Each row comes from the steps of one walk. Every step used is in the known rows, and no mark comes twice. Write the walk behind each row, first mark first.
In the rows, zero is written as 128.
Known rows
vige > duve: [120 135 158 140 123 107 123 141 135 117 128 139 111 125 129 155 161 133
 131 133 135 111 161 119 133 159 137 116 124 122 106  92  98 119 172]
vige > bava > tikotur: [136 146 126  89 128 109 124 130 125 146 134 144 149 132 135 115 115 162
 111 134 104 110 153 129 112 113 173 138 121 125 117  97  95 143  97]
keto > masir > bava: [118 124 146  88  97 113 136 111  78 100 125 128 176 126 121  84 143 134
 147  76 156 138 112  67 160 101 131 162 146 147 132  95 174 127 143]
keto > masir: [115 121 144  99  95 119 130 126  97 116 134 128 169 131 116  72 135 139
 138  96 156 125 174  88 157 124 144 153 139 137 129  84 112 124 152]
duge > gevip > dezop > duve > vige: [122 113  44 142 137 133 138 143 146  81 123 145  76 135 117 127 149 122
  92 147 120 124  94 162 107 115 126  95 136 112 133 172  92 107 117]
dezop > gevip > duge: [134 133 206 148 155 144 125 116 114 149 124  91 112 131 155  62 132 114
 125 118 163 131 174 177 112 105 101 144 125 107 143 147 167 137 136]
duge > gevip > dezop: [127 120  65 102 138 107 137 131 152  75 118 138  87 139 114  95 145 111
  92 129 157  86 122 133 125 128  96 126 122 124 143 128  68 122 126]
guli > bava: [140 118 122 108 122 103 121 131  93  96 130 149 133 116 128 117  93 130
 112 115 130 118 137 119 128 118 128 158 137 134 121 102 136 101 105]
duge > gevip > dezop > duve: [120 140  67 136 161 101 135 133 141  72 109 135  84 132 115 107 160 115
 103 149 146 103 141 167 121 111 122 102 130 117 126 138  85 123 128]
letuga > duve > duge > gevip > dezop: [129 132  92 121 110 157 131 132 138  85 133 122  82 136  87 153 169 114
  98 151 129 135 103 144 113 128  73 110 113 110 123 168 128 138 126]
bava > vige > duve > duge > gevip > dezop: [131 132  91 150 125 134 131 133 165 106 119 138  88 134  80 187 125 104
  98 150 109 125  69 137 128 177  83  81 114 128 128 145  34 113 145]
gevip > duge > duve: [121 157 208 172 162 121 125 148 149 128 114 103 153 119 155 103 134 122
 126 126 150 101 189 139 121 146 144 135 123 114 129 159 126 129 151]
duge > gevip > dezop > duve > vige > bava: [125 123  32 145 149 136 136 132 130 104 125 139  82 139 125 141 111 133
  95 162 119 127  58 152  88 100 124  95 137 135 126 172  75 124  76]
keto > masir > bava > guli: [116 137 148  78  97 110 131 100  55 100 127 129 177 127 143  65 123 150
 146  79 154 153 112  65 177 116 139 137 142 173 134 124 226 145 137]
duge > duve > vige > bava: [126 133 126 173 135 149 129 147 131 169 147 140 151 124 144 143  93 144
 123 135 113 124  88 119 104 137 157 142 138 136 133 153  92 122 106]
duge > duve > dezop: [114 132  99 137 172 109 129 136 181 136 126 140 154 126 150 133 153 126
 143 135 115  81 206 139 149 143 136 153 123 121 140 115 100 130 149]
pibo > duve > dezop: [117 120  88  70 170  87 137 134 147 120 108 131 131 129 154 139 173 119
 150 135 124 106 207 123 143 124  98 159 117 124 133  59 195 128 135]
tikotur > bava > vige > duve: [132 103 128 160 137 142 117 128 151 152 138 136 119 120 117 159 141 114
 169 143 107 112 131  85 145 162 143 119 132 151 110  93  66 120 158]
bava > masir: [130 128 114  81  94 119 132 126 142 128 135 129 147 128 121 115 127 139
 147 113 180 105 189 112 153 129 170 144 124 114 125  99  69 136 140]
duve > vige > bava: [134 110  96 137 106 142 129 135 116 160 147 143 133 135 136 138  89 141
 112 122 118 132 103 114 106 109 136 139 137 145 129 124 125 122  88]
vige > duve > dezop > gevip > duge: [122 126 178 141 185 125 124 114 164 145 116  95  93 131 172 146 174 119
 144 152 137 113 192 168 115 137  95 127 115 109 132 141 123 141 162]
duge > duve: [120 148 152 158 149 116 126 145 143 133 130 138 151 120 135 110 140 125
 134 124 134 102 171 130 138 148 154 148 126 117 132 117 101 123 158]
masir > bava > vige > duve > duge: [134 137 148 157 108 129 127 121 115 139 125 141 141 123 100 210 125 112
 133 112  91 165  66 109 147 149 112 108 127 136 113 118 157 117 144]
tikotur > bava: [131 108 118 115 108 135 125 121 128 139 137 123 131 128 139  89 160 119
 151 118 154 114 155 100 125 123 137 149 130 146 126 105 105 141 126]
duve > duge: [131 134 155 121  83 127 129 131 110 137 134 128 144 134 117 136 133 124
 111 105 137 153 141 151 125 123 125 132 117 115 127 116 136 137 125]
letuga > duve > duge > gevip: [134 136 196 144 116 164 122 144 140  93 156 122  96 127 101 146 140 119
 114 140 123 151  91 156 122 143  99 105 120 108 108 157 156 136 123]
masir > keto: [136 112 174 110 118 113 120 124 139 136 115 132 149 133 101  74 117 128
 133 107 138 116 127 115 138 112 128 151 136 131 121  67 187 133 135]
pibo > duve > duge: [124 148 163  99 103 118 137 142  98 134 112 116 146 127 129 146 154 117
 128 114 138 165 142 142 123 132 106 131 110 113 130  94 203 130 125]
vige > duve > duge > gevip > dezop: [121 143 110 120 106 124 134 136 152  90 113 132  78 137 108 180 165 114
  90 144 151 121  72 139 102 167  89  85 107 113 126 161  37 131 145]
masir > bava > vige > duve > dezop > gevip: [135 104 105 143 191 129 125  93 155 162 125 141 108 125 128 166 142 111
 168 136  79 122 112 134 166 124  85 141 133 131 138  99 163 121 156]
gevip > duge > duve > vige > bava: [127 146 170 179 145 155 128 150 135 159 132 105 151 125 164 139  84 135
 120 137 127 122 104 120  82 135 148 128 136 132 136 194 122 126 101]
gevip > duge > duve > vige > bava > masir > keto: [134 144 170 130 117 159 126 134 169 171 117  84 178 126 126 124  44 152
 156 138 170 121  63  84  88 128 181 134 140 133 134 174 112 142  99]

Which walk is each row?
[125 114 112 166 117 136 128 147 119 120 139 143 122 126 132 131 140 136
 121 129  98 148 149 155 126 106 160 113 141 118 118 131 152 107 130] => dezop > duve > vige
[120 126 152 132 128 120 127 117 100 118 127 139 160 120  95 143 127 129
 162 103 111 133  99  50 180 146 135 132 148 158 113  83 132 106 176] => keto > masir > bava > vige > duve
[143 124 139 159 104 128 116 134  99 124 133 146 126 113 100 206  68 122
 113 137  83 158  92 119 132 162 116 123 127 140 106 122 105  90 122] => guli > bava > vige > duve > duge
[123 122 138 169 128 147 130 157 149 140 142 145 142 121 138 123 127 133
 123 120 108 118 122 125 122 146 150 143 133 118 145 149 102 103 145] => duge > duve > vige
[132 139  97  85 108 117 130 116 126 156 136 126 153 133 129 134  86 149
 154 126 183 114 153  99 136 118 176 143 126 132 121 100  58 150 105] => vige > bava > masir
[130 113  98  76  80 139 130 115 142 143 140 112 148 127 129 110 144 134
 178 122 190 104 161  78 134 128 173 149 128 132 128 110  41 154 130] => tikotur > bava > masir
[148 106 101 133 139 112 117 130 105 113 135 156 133 115 104 119  50 117
 113 123  97 115 135 116 153 124 121 156 142 146 120  91 133  86 106] => guli > bava > vige
[129 104 109 114 169 129 128 105 158 159 134 130 114 136 148  97 150 122
 142 128 125 111 191 176 139  99  91 166 122 117 153  95 133 138 134] => duve > dezop > gevip
[120 133 164 137  84 134 131 115  83 128 130 129 173 122  88 174 124 127
 150  96 105 177  61  69 166 146 127 123 136 155 119 113 141 116 159] => keto > masir > bava > vige > duve > duge
[131  98 122 150 117 168 123 149 130 119 157 138 110 124 116 147 153 134
 124 136  90 138 143 112 127 125 120 134 140 114 114 130 184 106 145] => letuga > duve > vige
[128 131 212 192 151 182 127 137 145 163 137  99 125 120 163  79 124 125
 124 129 127 136 119 172  95 131 123 140 129  98 161 200 137 118 137] => dezop > gevip > duge > duve > vige
[129 138 135  99 125 102 129 111  78 111 128 140 146 125 153  97 129 137
 128  96 135 141 122 108 159 118 120 130 131 159 129 128 252 147 126] => masir > bava > guli
[128 117 131 106 114 132 121 113 100 131 141 121 130 125 160  76 137 133
 150 120 149 133 154  97 142 140 136 123 128 167 130 131 163 161 124] => tikotur > bava > guli
[125 110 123 104 116 128 138 154 122 127 124 134 129 124 143 135 150 126
 127 121 110 141 122 114 119 132 114 137 128 117 138  96 206  99 128] => pibo > duve > vige
[123 137 147  50  97 104 134 117  93  98 126 136 188 125 117  77 157 162
 132  87 115 129 125  73 150 105 159 157 138 129 130 102 145 127 136] => keto > masir > bava > tikotur
[135 116 151 152 203 130 125 100 160 157 110 105 106 128 146 161 137 106
 159 139  96 122 132 140 146 122  78 130 129 131 134 135 190 123 148] => masir > bava > vige > duve > dezop > gevip > duge
[125 132 164  91 201 118 134 117 141 146  98  83 112 132 179 107 166 111
 156 141 143 123 203 170 119 108  67 150 114 110 154 114 233 143 131] => pibo > duve > dezop > gevip > duge
[124 158 233 183 176 148 125 130 140 163 123  91 127 120 157  68 130 117
 137 130 151 120 164 178 113 129 129 146 125 101 151 169 132 137 149] => dezop > gevip > duge > duve
[139 118 142  72  93 119 124 116 156 139 117 121 159 133  94  88 103 141
 157 110 180 112 133  86 147 118 166 147 132 118 125  74 129 142 135] => bava > masir > keto
[131 112 161 163 200 137 119 112 176 164 120 102  97 128 148 159 131 108
 153 160  99 111 193 162 141 141  87 118 120 122 134 127 129 125 161] => bava > vige > duve > dezop > gevip > duge
[125 132  99 164 128 131 122 125  78 150 144 139 130 129 160 136  78 158
 123 146  98 173 113 144 124 112 165  86 139 163 117 162 195 142  88] => dezop > duve > vige > bava > guli
[131 140  37 113 149 132 135 140 148 101 123 146  99 138 123 137 126 158
  82 170  83 121  66 160  77 105 157  89 130 115 129 178  51 125  67] => duge > gevip > dezop > duve > vige > bava > tikotur
[125 131  39 139 150 130 133 124 106 100 127 141  87 136 146 137  89 147
  92 165 119 146  58 150 106 119 124  69 136 156 137 203 134 140  71] => duge > gevip > dezop > duve > vige > bava > guli
[134 138 180 125  92 137 128 139 141 102 145 130 112 134 117 121 120 114
  97 116 149 139  76 165 119 142 112 112 118 115 131 154 108 137 107] => duve > duge > gevip
[133 118 106 125 114 140 125 125  86 151 148 140 136 132 158 124  73 156
 110 126 115 149  92 115 121 130 136 113 134 168 135 154 180 141  88] => duve > vige > bava > guli
[121 114  13 145 116 127 138 132 118 114 116 146 113 134 117 142 164 129
 106 139 107 137 164 146 111  98 135 118 136 118 131 138 116 107 133] => gevip > dezop > duve > vige
[128 118 153 115 178 131 128 107 155 149 121  92 109 136 167  92 145 113
 135 134 142 111 200 180 122  99  84 150 120 113 154 139 169 143 125] => duve > dezop > gevip > duge
[120 151  53 136 100 111 136 119  96 126 106 127 129 137 106 151 167 118
 108 133 126 161 168 173 110  99 128 113 116 114 119 138 119 139 129] => gevip > dezop > duve > duge
[123 145 177 141  83 122 124 140 116 133 130 126 121 129 120 185 159 129
 122 126 131 155 132 135 119 162 133 106 112 119 104 122 100 133 157] => vige > duve > duge
[126 151 173 163 118 128 127 142 134 100 136 124 106 131 119 129 132 114
 112 133 137 161  96 200 122 130 134  87 121 106 113 160 124 138 109] => dezop > duve > duge > gevip
[138 131 129  74 100 115 124 105 138 171 117 119 164 135 100 103  62 148
 162 124 184 120 102  82 131 104 171 148 134 137 117  74 110 158  98] => vige > bava > masir > keto
[141 124  79 131 126 125 125 131 131  73 115 148  80 121  82 197  79 108
  83 156 100 131  34 131 113 171  77 103 120 139 123 157  44  91 111] => guli > bava > vige > duve > duge > gevip > dezop
[133 118 143 163  97 157 120 126 133 164 142 125 129 121 111 193 134 112
 158 138 105 155 100 101 128 166 127 106 121 146 112 123  64 131 142] => tikotur > bava > vige > duve > duge
[136 142 130  70 117  99 130 125 122 110 124 149 157 121 127 108 164 149
 115 102  98 115 133 119 131 103 147 149 127 114 125 102 171 130 119] => masir > bava > tikotur
